What can hang from each mark
Z: E N Q
D: E N Q
C: E X
X: C D W Z
E: B D W
Q: C D W
N: C Z
B: J K N Q X
W: E N

In the rows, 100 means zero.
Known rows, with every way that one mark hangs from another
(Q (D E N)): [104,95,91,91,113,110,109,94,96,98,98,131,115,105,115,98,89,93,93,101,91,77,89,92,96,88,106,103,95,97,96,112,108,117,108,118,103,110,106]
(E (D N Q) W): [104,108,97,117,110,105,99,105,106,97,91,101,93,94,104,97,112,104,101,107,98,83,110,110,99,98,68,92,98,112,102,102,105,104,95,93,98,91,114]
(B K (Q (D E N) W)): [97,83,80,84,104,98,98,114,105,97,114,125,93,113,120,102,86,104,100,114,118,69,93,82,95,91,103,106,108,89,109,97,103,119,96,120,103,103,103]
(D (N Z) (Q C)): [94,101,103,104,91,99,104,100,103,97,104,131,109,113,116,100,95,103,111,109,100,99,116,102,108,106,101,97,109,101,104,92,106,87,95,95,87,93,104]
(W (N Z)): [105,99,124,108,93,91,99,91,101,100,101,98,100,102,100,90,113,96,115,102,95,101,101,103,111,90,111,102,93,110,104,92,91,90,88,105,102,92,99]
(C (E (B N X) (D Q))): [97,116,93,103,124,80,94,134,99,101,104,93,95,108,88,122,116,110,102,100,106,74,113,95,107,90,80,98,118,102,100,88,109,88,114,71,93,109,116]
(Q (D (E (B J)) N) W): [104,99,88,71,116,82,109,94,107,94,105,129,122,114,104,107,75,104,95,101,105,77,82,89,81,97,105,117,94,87,99,111,105,116,117,126,108,110,119]
(W (N (Z (Q C)))): [102,102,120,97,70,92,102,95,97,99,89,112,102,111,96,102,109,108,120,102,90,114,102,106,106,104,95,104,79,103,104,87,92,74,99,103,94,82,96]
(D (Q W)): [93,107,88,96,103,90,98,97,104,100,115,101,95,105,99,88,98,100,95,117,110,96,101,105,108,102,110,102,105,98,106,104,95,96,98,96,95,101,101]
(B J (Q C W)): [92,99,84,83,92,83,96,116,104,89,106,88,92,112,90,98,90,113,107,107,106,98,101,89,97,111,126,109,125,80,94,102,98,97,95,101,97,93,102]
(W E (N C (Z Q))): [115,103,151,107,92,97,102,94,100,99,84,103,98,94,107,102,119,90,111,104,105,98,100,108,100,100,83,98,66,101,98,80,93,96,97,105,95,86,95]
(Q (D N) (W E)): [102,92,111,80,114,104,102,94,107,94,105,111,91,102,114,103,79,98,96,111,116,73,87,97,90,95,103,104,87,86,96,109,104,123,101,125,101,95,95]
(D (E B W)): [108,112,82,96,106,84,103,93,101,101,102,94,104,105,85,83,115,95,97,109,79,90,89,92,91,108,84,107,83,109,102,101,96,92,114,104,110,99,128]
(C (X Z)): [103,94,87,111,105,92,96,91,93,103,106,88,93,99,93,103,101,95,88,110,100,121,96,109,107,101,115,103,102,99,92,117,95,115,81,102,100,114,84]
(X (D N) Z): [95,82,97,104,105,115,99,82,98,104,106,103,113,92,96,88,79,105,89,89,112,122,99,112,107,89,122,104,107,104,94,100,105,107,90,108,110,99,84]
(W E (N (Z Q))): [105,106,142,105,89,94,101,95,94,103,92,99,95,103,97,100,117,102,117,111,101,102,103,106,102,98,94,102,67,105,98,87,93,92,98,108,94,82,97]
(E (D (Q (C X)))): [102,109,89,98,99,88,98,108,95,98,92,103,83,106,92,114,103,107,101,117,87,108,103,107,112,119,82,93,105,103,98,114,103,106,88,85,84,105,97]
(X C (D N)): [95,87,108,107,105,126,107,87,103,106,98,100,114,83,98,89,77,105,96,84,97,115,100,101,107,96,118,86,121,106,95,102,107,106,95,98,111,99,87]
(N (Z (Q C))): [95,98,98,95,74,100,105,92,91,96,89,114,103,115,94,98,110,107,115,111,90,121,107,104,95,111,100,101,89,98,101,96,92,73,104,101,88,86,98]
(E D): [108,98,99,104,107,95,100,97,94,94,87,87,90,98,82,90,115,100,104,109,95,94,99,104,106,96,100,94,99,103,93,107,98,96,96,101,100,94,97]
(D (Q (C E X) (W N))): [96,122,99,91,88,82,92,108,108,97,109,104,84,113,110,135,85,111,99,104,97,96,106,104,124,115,96,101,97,99,113,111,94,103,85,89,96,119,100]
(Z (E (B (Q (D (N C)))))): [107,77,105,93,108,94,100,100,119,101,81,111,111,105,117,91,93,78,87,76,95,69,89,97,82,88,101,103,106,89,99,76,119,98,132,113,105,92,101]
(C (X (Z (E (B K)) Q))): [103,87,92,104,87,78,100,100,102,109,95,96,106,114,84,107,113,98,93,104,114,123,97,107,97,105,97,109,83,97,105,100,101,88,114,113,102,96,78]
(D (E W) (Q C)): [101,126,74,93,94,93,103,108,99,99,111,109,103,104,101,92,107,99,101,114,82,93,103,90,106,121,81,104,94,105,107,106,103,94,105,89,97,100,122]
(D N (Q (C E X) W)): [90,111,86,97,95,96,98,107,108,92,102,124,90,117,123,140,77,111,93,106,105,94,113,103,112,114,98,97,107,90,108,116,101,106,89,92,89,123,102]
(Z (E D W) (N C) Q): [110,107,111,112,92,109,107,104,106,94,64,89,93,91,98,95,134,82,93,86,99,78,105,113,76,101,52,90,72,103,108,89,100,70,136,105,102,87,99]
(N (Z Q)): [94,96,102,107,85,104,104,88,90,101,90,108,105,109,98,90,118,101,109,111,93,119,108,110,91,98,105,100,87,102,100,97,89,82,105,102,91,92,98]
(D E): [103,106,89,101,106,96,106,97,91,99,101,106,105,103,96,85,110,92,98,111,92,92,94,90,108,98,114,102,96,100,96,108,98,99,102,104,102,109,107]
(X (D Q)): [88,103,91,97,105,109,99,91,98,109,113,99,107,95,89,77,95,106,93,102,92,118,101,110,106,100,118,101,118,111,99,104,102,98,103,92,99,101,96]
(Q D): [102,93,88,87,109,107,101,91,98,98,103,98,104,101,94,87,100,96,97,103,85,91,88,101,94,92,116,102,105,100,95,115,100,105,110,111,105,100,96]
(X (W N) Z): [110,94,113,109,98,95,90,93,100,106,112,82,99,89,89,96,80,109,93,87,120,116,85,106,123,88,116,107,88,100,94,96,94,104,81,107,116,103,87]
(C (E W)): [99,112,82,107,102,110,96,100,102,93,96,77,97,100,97,100,117,100,101,98,83,87,109,99,98,101,101,99,99,107,103,114,92,91,103,95,110,105,113]
(Q (C X) D): [101,95,82,79,98,101,101,96,96,97,98,107,92,108,100,111,90,101,94,105,77,107,84,99,94,110,106,103,107,94,95,127,100,115,98,108,96,108,91]
(C E): [98,105,91,105,105,105,99,100,97,93,95,88,101,105,95,103,111,102,100,99,90,89,110,99,111,96,121,96,105,99,98,112,95,89,104,97,106,111,101]
(X (C (E W)) D): [93,109,84,101,99,128,99,91,100,102,101,68,108,82,90,97,89,109,101,82,76,113,113,97,99,110,101,89,111,115,105,109,98,100,103,85,116,104,105]
(B J K N Q (X C)): [93,94,96,116,118,97,101,158,103,102,122,77,99,90,91,104,115,111,115,96,125,84,109,67,99,86,125,91,167,87,94,95,109,111,90,78,101,96,89]
(B (Q D) (X (W N) Z)): [98,81,98,99,105,102,79,111,98,114,124,81,86,91,103,106,75,105,86,81,117,102,81,94,110,82,109,113,107,89,93,83,109,121,84,103,108,99,93]

Rows
[88,90,96,103,104,117,94,87,92,112,114,86,89,90,86,105,66,113,73,85,114,139,87,115,99,99,112,99,106,104,94,112,93,108,92,109,107,123,80] => (C (X D W (Z N)))
[95,91,82,89,91,101,95,85,92,105,108,95,97,99,86,103,76,108,88,100,95,145,93,109,107,116,115,107,108,102,95,115,99,112,82,101,100,108,81] => (Q (C (X D Z)))
[95,89,87,101,102,104,95,81,91,108,109,88,98,93,88,96,84,102,82,99,98,143,94,115,103,103,120,106,107,106,93,115,96,121,81,100,102,114,82] => (C (X D Z))
[105,96,105,79,100,91,96,89,108,99,109,99,93,101,100,95,88,98,99,100,100,86,79,102,101,89,107,109,88,99,106,105,93,110,97,118,109,97,95] => (Q D (W N))
[100,99,101,112,120,99,108,146,103,99,121,86,109,87,90,107,115,108,114,97,127,88,104,71,103,88,124,91,155,91,95,109,106,111,94,85,105,100,85] => (B J K N (X C))
[94,108,72,98,89,104,89,116,103,91,97,75,84,110,97,105,108,111,107,98,76,86,114,90,100,113,97,99,112,98,102,99,98,85,102,86,104,95,116] => (B (Q (C (E W))))
[101,93,107,97,83,98,102,83,100,94,91,113,97,102,111,97,108,88,102,110,112,115,102,111,86,105,92,100,80,93,107,88,84,90,99,104,91,96,99] => (N C (Z (Q W)))
[94,107,102,97,85,79,99,94,101,100,98,105,98,111,113,94,102,86,110,112,118,100,118,107,100,104,89,102,85,101,114,86,103,92,106,96,81,92,103] => (N (Z (E (D (Q W)))))
[100,115,85,101,107,109,101,92,100,109,106,109,100,83,115,97,99,86,78,102,83,119,96,106,91,117,78,100,101,114,105,111,100,130,94,85,97,125,116] => (N (C (X (D (E W) Q))))
[95,97,93,90,103,118,106,97,94,100,92,107,100,106,87,94,110,104,93,100,85,84,92,110,80,91,94,96,91,100,101,109,95,76,134,117,103,96,91] => (Z N (Q D))
[104,104,122,105,105,102,96,91,108,111,103,103,98,83,107,103,94,94,83,90,92,119,90,118,112,102,100,97,111,115,102,101,100,122,85,89,100,114,91] => (W (N (C (X (D Q)))))
[91,100,108,117,95,107,106,120,90,108,104,103,105,94,104,106,114,99,112,99,111,112,110,90,89,90,98,89,115,97,99,86,99,93,101,76,86,96,94] => (B (N (Z Q)) (X C))
[98,87,98,84,90,107,105,90,100,92,97,131,110,113,117,103,85,101,111,100,91,94,100,98,93,99,104,102,102,96,101,103,105,98,101,115,95,92,99] => (Q C (D (N Z)))
[113,90,98,96,110,80,100,104,102,96,94,86,91,108,66,91,123,110,112,115,103,89,94,98,106,102,86,98,101,108,102,97,97,82,102,108,108,84,97] => (E (B K) D)
[92,96,94,113,106,109,98,108,90,105,108,95,93,102,85,101,119,98,86,101,115,99,102,106,97,92,93,97,97,92,99,94,101,71,113,105,100,93,86] => (B (X (Z N Q)))
[105,94,111,108,89,106,105,87,95,97,83,112,106,100,107,93,121,89,103,104,97,114,105,110,88,101,96,97,87,99,100,90,89,86,104,99,92,95,99] => (N C (Z Q))
[101,105,97,113,96,106,107,92,98,96,98,122,108,105,123,94,109,90,107,108,94,92,108,92,89,98,87,101,86,109,105,99,98,104,94,106,98,102,125] => (D (E W) (N Z))
[105,106,115,111,89,94,96,91,105,99,104,89,96,97,103,87,119,96,114,101,88,100,102,103,99,96,90,103,87,117,108,94,88,95,87,103,105,87,112] => (E (W (N Z)))
[94,92,114,107,103,117,103,85,106,103,102,129,117,90,123,89,89,91,94,92,105,114,112,115,98,97,102,95,114,110,105,84,105,104,95,93,93,103,101] => (X (D (N C Z) Q))
[100,101,107,69,68,89,102,95,110,100,90,114,105,112,107,105,84,99,102,87,100,95,84,102,95,101,95,115,69,89,112,96,103,87,124,121,101,83,88] => (Z E (Q C D (W N)))
[108,113,95,89,91,104,103,95,96,105,93,110,106,99,102,98,109,101,101,97,75,90,84,101,87,95,71,111,61,110,106,106,95,108,114,113,109,97,115] => (Z (Q (D (E (W N)))))
[90,98,124,100,117,121,99,121,95,114,121,77,94,71,94,103,69,111,95,82,130,118,88,81,101,94,112,92,127,92,85,94,110,126,93,82,102,106,87] => (B N (X C D (W E)))
[106,106,88,91,96,98,97,106,93,85,80,89,92,109,85,117,106,112,111,101,85,88,112,98,116,110,94,94,97,97,99,108,100,83,101,92,101,101,101] => (Q (C (E D)))
[94,108,111,107,95,85,112,118,103,96,99,102,124,105,109,93,111,90,117,89,116,99,114,90,84,82,135,110,121,93,95,101,102,97,117,98,91,102,99] => (B J (N (Z E)))
[98,109,67,79,96,96,99,129,99,98,109,103,94,105,106,96,96,105,108,102,81,79,92,77,79,100,87,112,110,97,99,97,103,114,112,92,98,103,121] => (B N (Q C (D (E W))))
[108,82,111,97,105,114,106,84,106,93,91,129,113,98,128,98,96,82,98,93,98,88,98,104,85,90,99,97,102,96,101,95,102,112,100,112,99,102,100] => (Q (D (N C Z)))
[100,104,117,115,104,115,91,112,101,107,108,76,97,84,101,125,84,107,97,71,109,96,98,85,129,93,108,87,110,96,99,96,104,104,88,85,114,112,95] => (B (X (C E) (W N)))
[93,95,117,90,107,117,96,89,94,108,105,81,93,87,87,87,74,112,93,94,113,123,85,100,104,102,121,102,98,97,86,106,100,115,96,108,106,101,91] => (X D (W E))
[96,116,86,114,114,115,99,119,101,95,106,68,110,86,97,118,112,102,103,85,92,89,117,79,97,107,103,91,127,95,98,117,106,105,99,82,110,104,112] => (B J (X (C (E W))))
[102,97,109,106,88,89,104,92,95,97,81,96,103,108,103,89,117,83,114,100,102,100,114,102,98,97,99,99,87,103,102,92,104,88,108,102,89,90,98] => (N (Z (E D)))
[99,101,99,110,117,105,106,115,97,100,109,82,112,86,90,101,107,96,101,93,104,99,101,82,105,100,124,91,135,90,89,112,110,106,96,90,103,97,95] => (B J (X C))
[107,94,117,118,89,107,106,90,115,94,82,113,112,94,136,91,115,68,101,84,107,89,110,101,82,95,89,98,91,102,108,86,105,96,107,106,98,91,108] => (D (N C (Z (E W))))
[102,97,118,77,105,86,89,106,107,101,112,83,75,101,101,98,86,103,104,109,104,72,85,95,98,94,102,109,88,92,98,90,101,120,95,113,102,88,98] => (B (Q D (W E N)))
[106,106,109,115,105,101,109,96,101,99,100,143,119,100,134,99,104,79,98,106,105,89,113,98,104,100,90,95,96,102,106,85,106,106,97,94,90,113,115] => (D E (N C Z) Q)
[88,84,111,105,97,117,104,80,98,103,98,118,111,100,110,86,88,103,103,93,101,120,107,108,94,90,120,99,111,109,99,96,100,101,92,107,98,97,98] => (X (D (N Z)))
[110,89,110,94,115,74,92,122,101,98,96,70,72,109,67,93,121,113,117,125,108,77,100,90,104,107,82,97,101,98,94,81,105,93,100,103,102,75,99] => (W (E (B K Q) D))
[96,119,78,78,91,82,103,103,98,97,118,120,100,113,104,98,88,100,99,122,103,93,98,90,114,120,98,106,94,93,108,102,100,96,101,95,92,106,111] => (D E (Q C W))
[103,107,94,97,123,83,96,116,96,91,91,80,102,109,77,124,117,110,104,93,100,82,109,90,103,99,98,102,114,92,91,105,108,92,110,93,103,102,116] => (C (E (B J X) D))
[96,91,89,111,101,103,95,102,89,105,106,95,100,99,90,100,115,97,89,105,114,116,100,105,103,95,103,105,96,89,93,98,102,91,97,99,97,92,87] => (B (X (Z Q)))
[119,101,102,97,115,87,97,95,104,88,75,84,97,100,82,112,114,97,98,95,88,80,104,105,106,105,80,93,90,102,99,91,99,85,111,93,108,105,109] => (N (C (E B D)))
[103,101,105,114,113,101,101,105,101,97,89,112,99,100,102,99,106,104,100,109,105,84,109,110,112,93,89,91,104,105,97,99,108,101,95,95,94,96,102] => (E (D N Q))
[114,106,111,102,102,81,96,94,114,102,100,79,95,98,81,85,117,102,103,96,83,89,85,103,100,97,85,106,87,115,103,94,93,85,104,106,118,84,114] => (E B (W N))
[92,88,109,108,74,114,103,94,94,102,83,132,93,114,119,129,78,118,99,97,109,138,97,109,93,107,96,98,89,91,94,105,93,104,85,105,84,110,95] => (D (N (Z (Q (C (X W))))))
[104,105,110,98,88,80,101,92,107,96,92,109,101,101,121,96,104,72,103,105,121,96,116,109,98,107,79,98,85,97,114,78,103,95,106,93,83,96,103] => (N C (Z (E (D (Q W)))))
[86,104,91,101,106,107,99,92,96,112,110,102,97,96,97,95,93,103,85,105,88,130,98,114,102,105,114,99,120,112,97,117,100,117,92,89,92,115,94] => (C (X (D Q)))
[94,108,79,105,106,111,99,90,98,110,119,115,119,90,109,89,81,102,86,98,103,114,107,107,102,103,88,109,92,114,105,98,109,117,95,97,106,107,112] => (X (D (E W) N Q) Z)
[111,104,124,118,82,101,100,89,104,101,82,103,89,92,117,113,123,88,101,98,86,119,98,116,83,104,66,99,74,112,106,97,83,109,84,97,96,102,106] => (E (W (N (C X) (Z Q))))
[99,104,95,109,101,119,97,100,97,101,99,76,104,90,94,111,78,111,98,83,100,107,103,91,117,102,118,85,108,97,97,108,97,99,99,88,113,118,95] => (X (C E) W)
[107,101,116,109,114,112,99,102,96,106,116,67,93,79,80,102,73,107,93,95,125,101,95,95,111,107,99,85,91,93,91,96,101,98,102,104,114,101,79] => (X C (W E) (Z N))
